Every row comes from one small tree of marks. The marks that hang from a mark follow it in brackets, in alphabetical order. Every link used is in the known rows. Which tree was each row made from?
Known rows:
suku(ledu): [6 34 2 8 -5 16 21 -1 -24 -10 5 12 4 -20 -5 34 10 -2 9 14 9 -19 -25 -36 -10 7 31 16 10 -21 -8 16 -13 -19 12 4 0 -9 36 -1 -39 28 -17 38 10 -1 4 -24 -30 5 -4 -19 -36 -8 2 22 -3 3 16 5 -23 -10 6 -13]
sozu(vifad(pemaz(kabod(rigoni) ledu))): [28 44 17 8 35 40 -1 -10 -19 5 16 34 4 -9 -5 37 -13 12 -22 13 -18 -20 25 11 14 19 53 17 0 -14 -16 3 -13 -30 34 1 15 -39 25 -48 -43 14 -21 8 26 2 20 -21 -13 5 13 -1 -45 -21 10 24 -2 -23 2 8 -8 -17 15 -4]
mupa(ledu(suku)): [-5 26 8 15 25 19 43 -1 -11 -12 -13 12 -3 -3 -3 23 11 -10 -4 5 5 -15 -32 -22 -14 -8 39 15 15 5 -9 11 -11 -10 19 12 -2 -13 21 -2 -56 23 -13 23 7 3 -7 4 -30 7 -6 -13 -31 -21 2 31 1 -10 11 7 -20 -25 0 -6]
rigoni(keka(kabod)): [18 44 -8 19 19 27 22 -6 -10 -8 0 -1 -7 -11 -16 12 -8 18 15 7 -11 -16 -47 -34 -23 10 56 -5 -2 -28 -13 9 -23 -17 12 5 2 -21 41 1 -23 19 -23 37 -4 -8 15 -31 -28 12 -34 -5 -37 -41 -3 18 3 7 -4 9 -9 8 11 -9]
kabod(keka pemaz(ledu(suku) vifad) rigoni): [62 38 11 8 12 29 9 0 13 -8 -14 5 10 6 -13 21 -11 12 -18 10 -22 -30 -61 -4 -15 -2 49 17 -5 35 8 10 -41 -12 37 15 11 -31 21 -31 -31 22 -21 14 9 -4 -7 21 -12 -12 -10 -5 -47 -9 2 22 4 -45 -3 -12 5 -21 24 -8]
vifad(pemaz(kabod(keka) ledu(suku)) sozu): [36 35 18 11 50 19 10 -7 11 2 9 39 -2 10 -1 14 14 -21 -10 11 0 -6 1 30 9 -4 46 19 10 -20 -11 4 -23 -22 29 15 3 -37 -3 -55 -72 0 -15 11 21 15 -8 4 6 4 -4 5 -49 15 3 23 1 -29 14 -4 0 -22 21 -16]
keka(rigoni): [8 32 6 11 14 25 19 -8 -5 -15 5 1 -2 -20 -14 35 -1 17 20 -5 -14 -13 -27 -32 -2 -2 62 16 9 -25 -14 11 -21 -19 15 3 4 -10 36 11 -27 29 -26 39 6 4 7 -4 -37 10 15 -18 -50 -15 0 28 0 -1 2 15 -22 -3 -8 -9]
vifad(pemaz(kabod(keka(rigoni))) sozu): [31 27 16 10 31 26 9 -12 15 -3 17 30 2 -7 -8 20 6 -5 16 3 -11 2 23 3 24 -14 65 20 8 -30 -10 19 -12 -38 17 6 2 -18 10 -20 -46 -5 -32 25 20 22 -11 7 -7 9 19 -6 -52 14 5 20 0 -12 -3 -1 -6 -3 12 -20]
ledu(pemaz(kabod) suku): [-11 27 -4 15 56 21 32 6 1 -12 -3 19 -2 -7 -4 17 5 -16 5 8 -3 -11 -84 -30 -20 -4 58 21 17 -26 -2 17 -20 -10 23 6 6 3 25 -24 -43 19 -21 16 4 -1 1 8 -24 9 -10 -6 -46 -18 2 22 1 -17 27 2 -12 -28 9 -12]
rigoni(keka): [22 34 -3 14 19 24 21 -11 -9 -6 -1 -11 -6 -22 -13 22 6 19 7 9 -7 -16 -29 -37 -17 6 46 13 3 -27 -13 13 -16 -18 15 7 6 -27 47 -2 -23 27 -26 34 4 -18 5 -29 -26 14 -20 -10 -32 -32 3 20 -2 8 9 15 -11 -10 10 -11]
keka(kabod(pemaz)): [17 40 -7 16 11 33 19 -4 -5 -14 -4 -3 3 -11 -12 13 -17 22 14 12 -14 -21 -96 -12 -20 -3 52 3 -3 -28 -11 6 -29 11 8 -7 0 12 34 -6 -22 23 -18 31 -7 10 7 -16 -26 4 -15 -11 -58 -40 -6 17 2 -12 -1 7 -9 -4 15 3]
mupa(ledu): [-7 27 2 14 7 25 38 -6 -13 -13 -3 2 2 -10 -6 22 3 5 5 10 -3 -17 -16 -33 -9 -7 40 9 4 -2 -12 12 -7 -6 12 2 -6 -18 33 5 -44 24 -20 30 8 5 -2 -20 -30 10 6 -17 -30 -21 3 28 -3 6 2 8 -21 -18 4 -4]
mupa(ledu(pemaz(vifad))): [-17 25 -14 13 -2 24 39 -4 1 -20 4 7 4 3 -5 8 -5 -6 24 6 4 -18 -50 -35 -14 -10 46 5 3 -24 3 14 -4 -6 11 5 -1 -5 50 14 -26 -4 -33 30 12 6 -13 2 -25 10 17 -13 -25 -19 -2 20 -10 10 -8 0 -17 -19 15 -2]
mupa(ledu(pemaz)): [-12 24 -4 14 10 23 39 4 -9 -21 -9 6 10 -5 -1 18 3 -4 8 9 3 -13 -67 -48 -6 -13 36 13 4 -15 -5 15 -6 3 10 -1 -6 11 40 12 -35 14 -25 27 10 4 -5 -7 -31 10 14 -15 -30 -25 2 21 1 11 0 7 -24 -19 9 -2]
vifad(pemaz(kabod ledu(mupa)) sozu): [-6 49 11 9 27 23 -1 -21 11 5 17 39 -6 -16 -5 10 7 -16 9 11 -1 2 31 23 20 6 36 17 1 -47 -20 4 -25 -19 28 3 7 -40 6 -49 -56 -6 -20 27 27 14 9 -8 -2 10 0 -2 -45 19 -2 26 -4 -11 12 8 -11 -33 29 -11]
kabod(keka pemaz(ledu(suku) vifad)): [42 39 4 10 11 24 11 -6 14 -11 -9 8 -3 9 -11 15 -8 7 2 6 -10 -29 -79 8 -19 -11 49 14 2 3 5 4 -37 -7 29 17 9 -28 28 -34 -36 16 -22 22 7 -3 -14 9 -10 -10 -13 -4 -49 2 -6 26 -4 -35 6 -4 0 -19 22 -6]
vifad(pemaz(kabod ledu(mupa))): [-2 46 11 11 36 26 3 -14 -1 -1 9 39 -6 -20 -13 15 -9 -12 7 11 -5 -5 19 8 11 1 45 17 3 -19 -16 6 -34 -5 36 4 9 -40 21 -49 -50 6 -20 25 11 0 14 -6 -12 5 -6 -4 -34 27 1 33 -4 -21 16 6 -14 -28 31 -6]
ledu(pemaz): [7 24 -7 13 14 23 25 7 -5 -19 0 -3 6 -15 -10 23 3 10 17 8 3 -18 -89 -39 -14 1 43 23 4 -37 -9 12 -18 6 11 -1 2 7 44 4 -24 18 -24 24 9 -6 1 -9 -31 13 10 -13 -48 -35 3 15 -1 5 15 9 -19 -20 9 -5]
ledu(pemaz(kabod vifad) suku): [-15 28 -15 13 47 22 32 0 9 -11 8 23 -8 2 -10 12 -2 -18 20 4 -4 -16 -70 -19 -29 -2 67 13 15 -34 9 19 -21 -17 22 11 11 -13 35 -22 -32 1 -28 18 8 0 -5 19 -18 8 -8 -4 -39 -10 -1 21 -8 -16 19 -5 -7 -30 16 -13]
rigoni(keka(kabod(pemaz(ledu)))): [21 61 -7 16 19 33 9 -15 -5 -9 -12 -6 -1 -7 -7 5 -18 21 6 12 -25 -15 -79 -11 -18 -2 48 -13 -4 -29 -10 -1 -38 6 16 -1 4 -6 41 -24 -22 25 -27 40 -5 -5 19 -36 -19 1 -43 -2 -46 -24 -11 20 6 -9 -14 12 -1 6 21 -1]
pemaz(kabod(keka) vifad(sozu)): [21 27 -4 10 18 25 19 -12 25 -1 26 12 -4 -4 -11 12 12 1 16 11 -8 -20 10 -5 -10 0 68 9 -4 -23 -3 19 -9 -32 15 8 3 -60 21 -25 -41 -5 -28 25 22 14 -13 -2 0 8 6 -9 -48 -9 -1 15 -14 -3 4 -13 1 -20 25 -24]
mupa(ledu(pemaz(kabod(keka)) suku)): [-1 17 7 18 54 21 44 12 7 -16 -19 33 5 13 2 10 5 -29 -6 10 -3 -9 -67 -45 -7 -25 49 16 12 16 8 26 -12 -6 25 13 -4 -6 11 -21 -59 16 -24 9 3 5 -11 19 -20 -1 -10 -5 -29 -5 4 25 6 -19 9 -13 -10 -20 17 -15]
suku(ledu(mupa pemaz(vifad(sozu)))): [-20 42 -11 5 -28 11 9 -6 3 -12 9 21 5 -11 -3 7 14 -21 32 4 24 -11 -37 -29 3 8 22 21 -1 -57 9 24 -6 -38 16 8 9 -11 32 8 -24 -25 -27 39 34 5 -7 18 -22 6 -3 -15 -38 3 -9 12 -6 7 6 -2 -26 -25 23 -19]
vifad(sozu(kabod(pemaz rigoni))): [33 29 4 8 -14 26 19 -8 2 -9 11 -33 9 -22 -3 29 4 29 6 13 -17 -12 -44 -19 6 9 38 14 -6 -6 -8 8 -16 0 10 -9 2 -8 28 -15 -35 18 -20 15 33 20 -7 2 -20 11 3 -9 -68 -72 -1 6 7 -11 -3 12 2 -21 7 -17]
rigoni(keka(kabod(pemaz(ledu vifad)))): [16 62 -17 14 11 35 8 -21 5 -7 -2 -4 -9 -1 -10 0 -28 19 17 9 -25 -24 -62 1 -29 0 59 -20 -7 -36 -4 -1 -35 -10 17 4 7 -22 51 -23 -11 4 -34 44 -1 -5 11 -29 -13 1 -41 1 -39 -14 -15 20 -5 -11 -22 6 3 8 26 -2]

Write each row's tree:
[34 38 0 14 9 38 16 1 -6 -13 -9 -7 16 -16 -15 20 -20 29 -6 15 -23 -22 -78 -22 -15 6 53 9 -10 0 -8 11 -33 4 16 -10 4 12 27 -3 -13 31 -17 24 -5 8 14 -7 -28 2 -9 -12 -58 -55 2 14 11 -17 -9 1 -4 -6 17 -2]	keka(kabod(pemaz rigoni))
[17 18 0 15 39 25 26 11 12 -15 2 17 9 -10 -10 18 4 0 6 16 -8 -15 -72 -49 -8 -12 59 19 -1 -7 -1 25 -19 1 18 2 1 -13 29 -19 -34 21 -30 15 2 -2 -2 1 -18 5 2 -10 -44 -14 5 16 0 -8 19 -10 -9 -16 22 -16]	ledu(pemaz(kabod(keka)))
[61 33 20 8 30 28 2 -7 13 4 13 27 15 -1 -5 24 4 1 -23 19 -16 -9 36 7 20 7 45 17 -9 4 -14 12 -21 -22 29 3 3 -42 1 -45 -55 10 -22 10 26 17 -1 -10 3 4 11 -1 -49 -3 12 16 4 -19 -4 -10 7 -16 29 -18]	vifad(pemaz(kabod(keka rigoni) ledu) sozu)
[-16 38 1 9 -6 13 14 6 -14 -19 -10 28 10 -21 -6 21 8 -15 16 9 19 -9 -72 -55 2 1 15 30 4 -27 3 26 -19 -14 21 5 7 8 36 3 -30 11 -21 35 12 -9 6 7 -38 1 -12 -18 -33 2 -2 19 4 1 18 2 -34 -20 19 -13]	suku(ledu(mupa pemaz))
[22 26 18 14 52 25 19 18 18 -12 -21 34 13 -12 -16 20 3 -16 -17 6 -9 -11 -64 -56 3 -2 46 38 -4 35 9 35 -34 -15 43 11 13 -19 3 -26 -40 23 -17 1 5 -9 4 46 -26 -5 -17 -6 -41 -17 9 19 17 -38 22 -18 -10 -31 28 -22]	ledu(mupa pemaz(kabod(keka rigoni)) suku)
[0 51 12 11 21 23 5 -8 7 -9 -23 16 -4 -14 -8 14 -5 -2 -1 5 -7 -15 -79 -2 -8 -5 31 27 6 -10 -10 5 -46 2 34 8 12 -10 16 -36 -41 26 -10 28 7 -8 9 12 -23 -7 -26 -8 -50 0 -9 31 6 -33 22 13 -16 -35 16 -2]	kabod(pemaz(ledu(mupa suku)))
[31 45 4 5 -11 28 0 -20 29 -11 4 0 4 2 -6 14 -6 15 24 -2 -23 -18 -32 7 6 -15 61 7 -5 -29 -1 6 -26 -26 17 8 5 -25 26 -16 -23 2 -36 42 22 18 -10 7 -5 -4 13 -10 -63 13 -13 19 -5 -14 -17 1 -2 -4 15 -12]	kabod(keka(rigoni) pemaz(ledu vifad(sozu)))
[50 38 27 10 35 30 0 -2 8 -1 -1 40 11 -14 -16 24 -10 -4 -22 15 -17 -9 25 -10 24 3 40 27 -12 38 -9 19 -38 -12 47 8 12 -49 8 -48 -47 18 -20 10 10 -1 9 9 -12 -3 -1 -3 -35 15 12 28 8 -37 5 -12 -6 -21 39 -15]	vifad(pemaz(kabod(keka rigoni) ledu(mupa)))
[-6 53 15 10 33 33 -9 -17 -9 1 14 47 -9 -15 -9 20 -11 -3 7 5 -4 -12 11 16 20 12 44 23 2 -36 -18 4 -20 -27 37 5 17 -49 22 -52 -49 -2 -20 19 24 -1 22 -9 -16 4 -2 -2 -38 8 -2 32 -5 -22 17 13 -21 -24 21 -2]	sozu(vifad(pemaz(kabod ledu(mupa))))
[-21 27 -11 12 4 15 38 -4 9 -13 1 14 1 16 3 0 13 -21 17 0 14 -12 -56 -9 -13 -6 41 11 12 -44 6 13 1 -25 11 14 1 -4 22 7 -42 -19 -26 25 30 16 -22 21 -17 12 7 -7 -36 -22 -4 15 -6 6 -4 2 -15 -30 8 -8]	mupa(ledu(pemaz(vifad(sozu)) suku))
[-2 48 -2 9 -1 23 7 -14 8 -9 8 19 -9 -20 -19 19 -7 5 19 2 -5 -23 -8 -9 -12 12 43 11 -9 -13 -13 5 -34 -11 30 11 11 -61 39 -17 -31 7 -22 39 14 -6 9 -3 -21 4 -3 -11 -36 7 -8 32 -11 -7 9 4 -19 -27 22 -8]	pemaz(ledu(mupa) vifad)
[30 55 -8 11 -2 39 7 -8 2 -10 0 0 7 -2 -15 17 -29 24 2 15 -29 -29 -58 0 -22 10 59 -9 -17 -3 -4 1 -41 0 21 -3 7 -18 36 -18 -12 15 -23 30 4 10 13 -8 -17 -3 -10 -6 -53 -32 -5 19 1 -24 -22 -5 3 -5 25 1]	keka(kabod(pemaz(ledu vifad) rigoni))
[61 18 18 12 41 31 16 2 0 -1 6 25 12 -12 -17 28 -4 8 -19 20 -16 -13 9 -16 12 2 52 26 -2 23 -6 23 -23 -18 29 4 5 -23 16 -27 -39 22 -24 5 6 2 -4 -2 -14 4 11 -5 -40 -14 19 18 5 -23 3 -13 1 -13 28 -16]	vifad(pemaz(kabod(keka rigoni)))
[19 48 -11 18 22 33 16 -11 -3 -9 -10 -8 -3 -10 -12 4 -16 23 9 12 -18 -14 -87 -25 -19 -2 54 -3 0 -35 -6 9 -27 -8 11 -2 3 7 43 -9 -14 23 -27 35 -7 -7 11 -29 -25 6 -41 -6 -45 -40 -6 15 5 -3 -9 11 -3 6 19 -3]	rigoni(keka(kabod(pemaz)))
[-6 51 3 8 7 16 6 -15 18 -2 7 22 -14 -5 -10 11 10 -12 15 -4 7 -17 -9 14 -11 14 41 17 0 -31 -8 3 -29 -30 31 21 13 -56 11 -27 -49 -10 -12 33 30 3 1 20 -13 6 -12 -4 -46 1 -12 28 -6 -15 13 7 -15 -37 13 -14]	pemaz(ledu(mupa suku) vifad(sozu))
[9 43 -7 7 -11 20 11 -18 9 -3 26 -1 -5 -5 -7 20 7 8 20 6 -2 -23 2 6 -14 12 49 3 -5 -43 -17 -3 -16 -19 14 6 4 -55 33 -16 -37 -2 -23 39 31 12 -1 -20 -6 13 14 -8 -50 -14 -8 21 -15 7 0 9 -8 -21 12 -11]	pemaz(ledu vifad(sozu))
[32 52 3 13 7 38 8 -2 -4 -11 -11 -1 14 -11 -12 24 -24 25 -12 17 -29 -24 -73 -12 -13 7 49 0 -13 5 -14 2 -42 13 21 -9 3 -2 24 -18 -21 33 -14 26 -2 8 22 -18 -22 -3 -14 -7 -59 -39 -1 19 11 -24 -12 2 -2 -3 18 2]	keka(kabod(pemaz(ledu) rigoni))
[17 42 4 8 33 30 12 -12 18 -9 15 27 -7 -4 -15 24 -14 2 23 1 -31 -21 16 -19 -5 -12 82 -2 0 6 -2 14 -32 -26 31 13 7 -57 31 -31 -38 15 -37 37 5 6 3 1 -13 -4 7 -8 -44 28 -6 34 -9 -25 -7 -11 -2 2 15 -20]	pemaz(kabod(keka(rigoni)) ledu vifad)
[-1 34 12 13 41 27 13 4 22 -20 -10 32 6 -19 -15 18 -5 -9 20 -3 -18 -5 -52 -56 15 -18 62 27 -1 0 5 34 -31 -18 32 6 8 -11 21 -11 -30 13 -34 26 3 1 2 34 -31 -3 0 -13 -48 16 -3 24 7 -21 12 -8 -19 -9 18 -21]	ledu(mupa pemaz(kabod(keka(rigoni))))
[39 31 7 12 47 32 14 -13 -9 5 5 10 1 -19 -12 24 -7 6 -16 17 -20 -3 30 -19 5 6 52 14 6 -9 -9 20 -20 -33 29 3 12 -22 33 -29 -27 19 -32 16 10 -9 6 -17 -16 12 -16 -1 -26 -17 17 17 3 -13 -4 1 4 -16 26 -15]	vifad(pemaz(kabod(rigoni(keka))))
[37 40 4 8 5 21 7 -11 26 -5 0 5 0 13 -3 7 5 1 4 6 -4 -25 -62 25 -13 -7 45 14 -1 -23 1 2 -28 -18 23 16 7 -32 14 -32 -44 1 -22 24 25 10 -15 11 2 -4 -11 -3 -58 -6 -10 17 -4 -25 3 -3 2 -24 22 -10]	kabod(keka pemaz(ledu(suku) vifad(sozu)))
[-4 33 -12 11 -2 22 17 -3 8 -18 2 10 -2 -16 -18 10 -5 0 30 0 7 -17 -70 -36 -9 6 41 24 -6 -33 1 17 -24 -10 21 6 12 -15 47 4 -14 -7 -29 30 14 -9 -2 18 -28 7 4 -12 -36 -16 -4 20 -7 3 12 3 -23 -31 24 -6]	ledu(mupa pemaz(vifad))
[25 24 -3 12 29 27 24 -6 16 -6 20 18 -7 -7 -19 18 -3 5 11 13 -13 -27 -9 -20 -19 -2 72 10 -1 4 0 21 -18 -19 22 10 6 -57 34 -25 -36 12 -29 23 5 0 -7 -5 -10 4 3 -10 -38 -3 2 23 -14 -15 9 -14 -3 -15 25 -19]	pemaz(kabod(keka) vifad)
[44 37 -8 9 2 35 14 -18 4 -3 -4 -21 4 -15 -14 11 -15 29 -2 11 -24 -22 -39 -23 -16 4 54 9 -3 -12 4 18 -23 -28 21 4 15 -14 50 -8 3 18 -37 28 10 -15 -2 -6 -19 4 -17 -9 -36 -39 4 12 -2 -11 -17 5 4 -16 27 -9]	kabod(pemaz(vifad) rigoni(keka))
[21 52 9 7 9 29 3 -11 11 -6 -16 14 2 -10 -15 16 -12 3 -4 3 -16 -21 -42 2 -11 5 40 25 -6 16 1 10 -48 -15 42 12 20 -26 19 -29 -27 14 -18 22 13 -6 5 35 -20 -9 -17 -7 -44 -6 -4 27 5 -44 4 -1 -8 -38 26 -6]	kabod(pemaz(ledu(mupa suku) vifad) rigoni)
[-21 52 2 11 43 22 12 -14 13 -1 6 42 -20 -10 -16 13 -7 -21 12 1 -10 -17 1 1 -20 7 61 9 6 -3 -4 10 -39 -18 42 18 16 -64 18 -47 -50 6 -17 28 11 -6 9 18 -14 -2 -25 -4 -35 27 -9 37 -8 -33 21 -3 -9 -37 22 -14]	pemaz(kabod ledu(mupa suku) vifad)
[12 33 -13 7 -15 28 13 -21 14 -5 17 -13 -2 -8 -5 7 3 17 23 9 -4 -20 -48 13 -13 2 53 12 0 -61 -4 7 -12 -20 4 -2 7 -12 38 -7 -17 -3 -29 35 24 14 -14 -3 -9 10 9 -13 -57 -27 -6 11 -14 2 -1 9 -7 -27 19 -5]	kabod(pemaz(vifad(sozu)))
[42 48 6 10 10 34 6 -13 -4 -4 -18 -21 10 -18 -6 24 -10 28 -17 17 -30 -16 -41 -32 -6 3 40 7 -5 3 -11 9 -33 -5 27 0 10 -13 40 -25 -16 42 -30 28 7 -16 17 -23 -19 1 -24 -8 -42 -28 3 17 9 -15 -9 9 2 -15 20 -6]	kabod(pemaz(ledu) rigoni(keka))
[-2 39 7 14 58 24 19 3 8 -5 -24 19 2 -20 -11 14 0 -16 -14 3 -11 -1 -52 -60 -5 6 46 27 6 4 6 33 -29 -32 41 12 20 -12 16 -25 -30 16 -27 11 8 -21 14 29 -29 4 -42 -2 -28 -21 7 19 15 -25 14 -2 -8 -30 24 -22]	ledu(mupa pemaz(kabod(rigoni(keka))) suku)
